Each row comes from the steps of one walk. Every step used is in the known rows, and no mark comes twice. Write the walk behind each row, first mark first.
Known rows:
K -> J -> Y -> N -> D -> G: [ 0.02  0.11 -0.01  0.10  0.11 -0.32 -0.02 -0.10 -0.03  0.32 -0.25  0.19
 -0.13  0.09 -0.27  0.30  0.16  0.08 -0.23 -0.13  0.07 -0.07  0.00  0.16]
G -> D -> N -> K -> J -> Y -> U: [ 0.01 -0.06  0.12  0.13 -0.05 -0.20 -0.11 -0.07  0.38  0.02 -0.22 -0.09
 -0.02  0.18 -0.45  0.49  0.13 -0.08 -0.02  0.00  0.02 -0.20  0.15  0.01]
A -> X -> U -> K -> N -> D: [ 0.25  0.24  0.09 -0.09  0.31  0.10  0.15 -0.18 -0.39  0.23  0.48  0.02
 -0.14 -0.21  0.22  0.21 -0.01  0.09 -0.35 -0.15  0.07  0.07  0.08  0.13]
G -> D -> N -> K -> U -> X: [ 0.07 -0.04 -0.13  0.00  0.16  0.08 -0.10 -0.25  0.01 -0.02 -0.18  0.12
 -0.06  0.22 -0.20  0.59 -0.06 -0.30  0.10  0.00  0.04 -0.50  0.08 -0.22]
G -> D -> N: [-0.06 -0.07 -0.16  0.16  0.10 -0.20 -0.09 -0.32  0.05  0.18 -0.30  0.02
 -0.26  0.27 -0.40  0.06  0.08 -0.35  0.27  0.10 -0.01 -0.46 -0.17 -0.23]
D -> N -> K -> J: [ 0.08 -0.01 -0.10  0.11  0.14 -0.13  0.00 -0.14 -0.02  0.07 -0.21  0.04
  0.02  0.24 -0.37  0.35  0.08 -0.24  0.08  0.06  0.00 -0.27  0.17 -0.15]
U -> K -> J -> Y -> N -> D -> G: [ 0.18  0.04  0.08  0.06  0.24 -0.23  0.09 -0.07 -0.12  0.26 -0.16  0.23
 -0.15  0.00 -0.19  0.44  0.13  0.13 -0.36 -0.20  0.01 -0.03  0.10  0.30]
G -> D -> N -> Y: [-0.04 -0.11 -0.05  0.18  0.07 -0.30 -0.02 -0.38 -0.01  0.19 -0.13 -0.05
 -0.16  0.25 -0.46  0.18  0.03 -0.33  0.11  0.13 -0.04 -0.37 -0.13 -0.16]
A -> X -> U -> K -> J -> Y: [ 0.35  0.21 -0.02 -0.14  0.13  0.35  0.22  0.13 -0.30 -0.03  0.40 -0.14
 -0.02 -0.27 -0.01  0.11  0.03  0.20 -0.41 -0.05 -0.08  0.36  0.05  0.23]
K -> N -> D -> G: [-0.05  0.13 -0.03  0.13  0.17 -0.44 -0.07 -0.32 -0.10  0.31 -0.06  0.19
 -0.19  0.15 -0.15  0.19  0.11 -0.22  0.02 -0.05  0.14 -0.31  0.12 -0.08]
J -> K -> N -> D: [-0.06  0.22  0.09 -0.01  0.33 -0.28 -0.01 -0.22 -0.16  0.14  0.27 -0.01
 -0.13  0.16  0.05  0.37  0.11  0.09 -0.17 -0.12  0.18 -0.03  0.20  0.05]
G -> D -> N -> K -> J -> Y: [ 0.06 -0.05 -0.05  0.10  0.07 -0.26 -0.16 -0.08  0.17 -0.01 -0.18 -0.02
 -0.03  0.26 -0.53  0.42  0.23 -0.25  0.01  0.06 -0.12 -0.19  0.13 -0.17]
A -> X -> U: [ 0.06  0.21 -0.22  0.03  0.08  0.30  0.14 -0.16 -0.27  0.22  0.21 -0.12
 -0.11 -0.11 -0.01 -0.14 -0.05 -0.01 -0.04  0.07  0.09  0.05 -0.14  0.01]
N -> D: [ 0.01  0.06 -0.20  0.11  0.22 -0.22  0.00 -0.34 -0.18  0.31 -0.17  0.07
 -0.17  0.10 -0.13  0.15  0.06 -0.07  0.00  0.04  0.07 -0.20 -0.03 -0.18]
K -> U: [ 0.09  0.20 -0.18 -0.01  0.11  0.23  0.07 -0.18 -0.32  0.02 -0.07  0.07
 -0.09  0.08  0.00  0.16  0.00 -0.08 -0.02 -0.03  0.15 -0.21  0.02 -0.08]
D -> N -> Y -> U: [-0.05 -0.09  0.11  0.18 -0.06 -0.12  0.13 -0.25  0.08  0.22 -0.09 -0.11
 -0.04  0.08 -0.22  0.28 -0.13 -0.06 -0.03  0.06  0.15 -0.26 -0.09  0.14]
Y -> N -> D -> G: [-0.09  0.02 -0.15  0.22  0.17 -0.27  0.03 -0.38 -0.07  0.50 -0.34  0.26
 -0.23  0.16 -0.19  0.20  0.04 -0.08  0.00 -0.08  0.17 -0.36 -0.08  0.06]
G -> D -> N -> K -> U: [ 0.03  0.02 -0.10  0.12  0.15 -0.01 -0.10 -0.29  0.00  0.03 -0.26  0.11
 -0.10  0.34 -0.32  0.45  0.08 -0.38  0.18  0.00  0.03 -0.53  0.16 -0.18]
A -> X -> U -> K: [ 0.23  0.15 -0.15 -0.01  0.20  0.40  0.25 -0.14 -0.35  0.16  0.31 -0.06
 -0.12 -0.20  0.08  0.01 -0.09  0.06 -0.17  0.01  0.04  0.06 -0.03  0.13]
D -> N: [-0.01 -0.05 -0.16  0.13  0.10 -0.09  0.02 -0.20 -0.07  0.20 -0.26  0.02
 -0.14  0.18 -0.25  0.07  0.02 -0.27  0.17  0.10  0.03 -0.35 -0.15 -0.12]
N -> Y: [ 0.04  0.03 -0.15  0.12  0.06 -0.08  0.11 -0.32 -0.25  0.22  0.10 -0.08
 -0.03  0.04 -0.17  0.17 -0.02 -0.09 -0.10  0.09  0.08 -0.05 -0.07 -0.11]
X -> U -> K -> J -> Y: [ 0.38  0.11  0.02 -0.11  0.12  0.23  0.14  0.10 -0.26 -0.08  0.35 -0.14
 -0.01 -0.20 -0.02  0.22  0.11  0.15 -0.38 -0.05 -0.07  0.25  0.09  0.18]
U -> K: [ 0.20 -0.02 -0.17  0.05  0.20  0.11  0.16 -0.24 -0.27  0.11  0.02  0.04
 -0.14 -0.03 -0.04  0.19  0.00 -0.04 -0.08 -0.01  0.07 -0.11  0.01 -0.04]
Y -> U: [-0.04  0.04 -0.08  0.13 -0.03  0.09  0.09 -0.23  0.02  0.19 -0.10 -0.05
 -0.12 -0.01 -0.04  0.12 -0.06  0.07  0.02 -0.01  0.25 -0.13 -0.08 -0.01]
G -> D -> N -> Y -> U -> K -> J: [ 0.15 -0.10  0.25  0.10  0.07 -0.15  0.12 -0.21  0.07 -0.03 -0.02 -0.08
 -0.14  0.08 -0.36  0.42 -0.07 -0.02 -0.14 -0.07  0.02 -0.27  0.06  0.17]

Which walk is each row?
[ 0.37  0.09  0.09 -0.07  0.12  0.33  0.18  0.09 -0.33  0.05  0.30 -0.08
  0.00 -0.22  0.10  0.32  0.08  0.28 -0.52 -0.20  0.03  0.28 -0.04  0.36]  X -> U -> K -> J -> Y -> N
[ 0.10  0.03  0.30  0.05  0.08 -0.31  0.06 -0.11  0.12  0.21  0.07  0.12
 -0.13 -0.10  0.01  0.49  0.06  0.11 -0.32 -0.20  0.15 -0.08  0.24  0.31]  J -> Y -> U -> K -> N -> D -> G
[ 0.12 -0.17  0.21  0.14  0.04 -0.03  0.23 -0.22  0.00  0.14 -0.01 -0.07
 -0.06 -0.02 -0.14  0.40 -0.16  0.02 -0.16 -0.02  0.11 -0.23  0.01  0.27]  D -> N -> Y -> U -> K
[ 0.34  0.10  0.16 -0.07  0.25  0.10  0.12  0.00 -0.30  0.18  0.20 -0.01
 -0.05 -0.19  0.08  0.44  0.10  0.34 -0.58 -0.24 -0.01  0.20  0.02  0.35]  X -> U -> K -> J -> Y -> N -> D
[-0.04 -0.13 -0.16  0.22  0.14 -0.23 -0.11 -0.38  0.13  0.19 -0.28  0.04
 -0.14  0.33 -0.44  0.33  0.11 -0.41  0.25  0.11 -0.01 -0.46  0.05 -0.26]  G -> D -> N -> K
[-0.05  0.11  0.27 -0.08  0.05  0.01  0.15 -0.14 -0.02  0.01  0.58 -0.21
  0.05 -0.11  0.21  0.63 -0.19  0.31 -0.39 -0.14  0.32  0.15  0.10  0.25]  J -> K -> N -> Y -> U -> X
[ 0.13  0.14 -0.21 -0.12  0.11  0.32  0.06 -0.13 -0.31 -0.02  0.01  0.07
 -0.06 -0.04  0.13  0.32 -0.15 -0.01 -0.09 -0.05  0.16 -0.16 -0.07 -0.14]  K -> U -> X
[-0.07  0.01 -0.08  0.17  0.10 -0.32  0.00 -0.22  0.00  0.47 -0.30  0.20
 -0.15  0.09 -0.19  0.28  0.13  0.01 -0.16 -0.08  0.10 -0.14 -0.08  0.14]  J -> Y -> N -> D -> G
[ 0.10  0.11  0.01  0.01  0.16 -0.16  0.00 -0.09 -0.18  0.25 -0.13  0.09
 -0.07  0.00 -0.11  0.36  0.15  0.22 -0.38 -0.15  0.07  0.10 -0.08  0.06]  K -> J -> Y -> N -> D
[-0.15  0.20  0.08  0.07  0.29 -0.45 -0.01 -0.24 -0.02  0.21  0.13  0.11
 -0.19  0.25 -0.11  0.32  0.13 -0.07 -0.04 -0.09  0.17 -0.20  0.28  0.14]  J -> K -> N -> D -> G
[ 0.03  0.20 -0.12 -0.18  0.23  0.31  0.11 -0.04 -0.26 -0.11  0.19 -0.01
 -0.05  0.06  0.14  0.44 -0.13  0.14 -0.14 -0.09  0.19 -0.06  0.11  0.08]  J -> K -> U -> X
[-0.02  0.05 -0.11  0.12  0.22 -0.10  0.02 -0.37 -0.22  0.43 -0.21  0.16
 -0.18  0.08 -0.03  0.26  0.04  0.06 -0.13 -0.12  0.18 -0.19 -0.17 -0.02]  Y -> N -> D
[ 0.22  0.09  0.01 -0.02  0.20  0.06  0.11 -0.19 -0.33  0.06  0.27  0.04
 -0.11 -0.07  0.12  0.28  0.04 -0.05 -0.19 -0.12  0.13 -0.05  0.07 -0.02]  U -> K -> N
[ 0.14 -0.06  0.10  0.10  0.06  0.07  0.26 -0.28 -0.13  0.13  0.17 -0.09
 -0.04 -0.14  0.00  0.38 -0.15  0.16 -0.27 -0.05  0.18 -0.02  0.06  0.20]  N -> Y -> U -> K
[ 0.04 -0.04 -0.05 -0.04 -0.09  0.15  0.05 -0.02  0.11  0.10  0.01 -0.10
 -0.02 -0.19  0.07  0.36 -0.12  0.23 -0.22 -0.01  0.19  0.10 -0.16  0.04]  J -> Y -> U -> X
[ 0.34  0.20  0.05 -0.11  0.12  0.46  0.27  0.12 -0.35  0.12  0.36 -0.07
 -0.02 -0.29  0.10  0.21  0.01  0.35 -0.54 -0.19  0.01  0.36 -0.07  0.40]  A -> X -> U -> K -> J -> Y -> N
[ 0.32  0.24 -0.09 -0.09  0.21  0.39  0.25 -0.02 -0.38  0.02  0.34 -0.07
 -0.09 -0.19  0.00  0.03 -0.05  0.12 -0.24 -0.05 -0.01  0.14  0.05  0.15]  A -> X -> U -> K -> J
[ 0.20 -0.08  0.26  0.06  0.07 -0.04  0.23 -0.11 -0.04  0.00  0.03 -0.07
 -0.03 -0.02 -0.20  0.42 -0.13  0.08 -0.23 -0.08  0.06 -0.16  0.09  0.27]  D -> N -> Y -> U -> K -> J
[ 0.07  0.05  0.22  0.10  0.15 -0.27  0.09 -0.27  0.04  0.25  0.01  0.17
 -0.20 -0.02  0.03  0.41 -0.02  0.02 -0.15 -0.20  0.23 -0.29  0.22  0.23]  Y -> U -> K -> N -> D -> G
[-0.03  0.01  0.02  0.15 -0.05  0.00  0.15 -0.30 -0.04  0.20  0.07 -0.13
 -0.03 -0.04 -0.09  0.25 -0.12  0.10 -0.14  0.02  0.22 -0.05 -0.05  0.07]  N -> Y -> U
[ 0.05 -0.03  0.14  0.09 -0.06 -0.09  0.00  0.05  0.27  0.03 -0.15 -0.07
  0.09  0.09 -0.30  0.51  0.07  0.01 -0.13 -0.01  0.06 -0.08  0.18  0.11]  D -> N -> K -> J -> Y -> U
[ 0.14  0.09 -0.13  0.03  0.07 -0.06 -0.02 -0.03 -0.06  0.03  0.04 -0.05
  0.11  0.07 -0.24  0.41  0.17 -0.02 -0.21  0.03  0.00  0.14  0.21 -0.13]  N -> K -> J -> Y
[ 0.27  0.23  0.05 -0.09  0.19  0.34  0.20 -0.10 -0.41  0.12  0.56 -0.07
 -0.08 -0.24  0.23  0.11 -0.05  0.06 -0.30 -0.10  0.10  0.13  0.02  0.15]  A -> X -> U -> K -> N
[ 0.07  0.11  0.02  0.06  0.07 -0.14  0.06 -0.29 -0.30  0.15  0.35 -0.08
  0.01  0.00 -0.01  0.26  0.01 -0.09 -0.22 -0.02  0.16  0.00  0.00 -0.09]  K -> N -> Y
[ 0.17  0.06 -0.07 -0.08  0.06  0.35  0.04 -0.05 -0.19  0.10  0.06  0.10
  0.16 -0.08  0.18  0.76 -0.07  0.15 -0.42 -0.17  0.19  0.06  0.02  0.07]  J -> Y -> N -> K -> U -> X
[-0.01  0.02 -0.01  0.08 -0.11  0.05  0.07 -0.08  0.10  0.15 -0.05 -0.11
 -0.05 -0.08 -0.05  0.20  0.02  0.16 -0.14 -0.01  0.17  0.06 -0.08  0.09]  J -> Y -> U
[ 0.12  0.09 -0.21  0.08  0.14 -0.02  0.02 -0.20 -0.15  0.06 -0.04  0.01
  0.03  0.14 -0.25  0.33  0.10 -0.10 -0.03  0.03  0.08 -0.07  0.21 -0.21]  N -> K -> J
[ 0.08  0.07  0.02  0.07 -0.05  0.03  0.03 -0.01  0.15  0.03  0.02 -0.10
  0.11 -0.02 -0.16  0.48  0.08  0.17 -0.25 -0.05  0.14  0.11  0.24  0.06]  N -> K -> J -> Y -> U
[ 0.07  0.05 -0.09  0.08  0.14  0.09  0.01 -0.18 -0.12  0.04 -0.20  0.10
  0.02  0.25 -0.16  0.44  0.02 -0.28  0.06  0.01  0.08 -0.41  0.19 -0.07]  D -> N -> K -> U
[ 0.11 -0.02 -0.04  0.07  0.06 -0.17 -0.04  0.01  0.06  0.02 -0.13 -0.01
  0.09  0.17 -0.37  0.43  0.16 -0.16 -0.09  0.06 -0.07 -0.08  0.16 -0.07]  D -> N -> K -> J -> Y
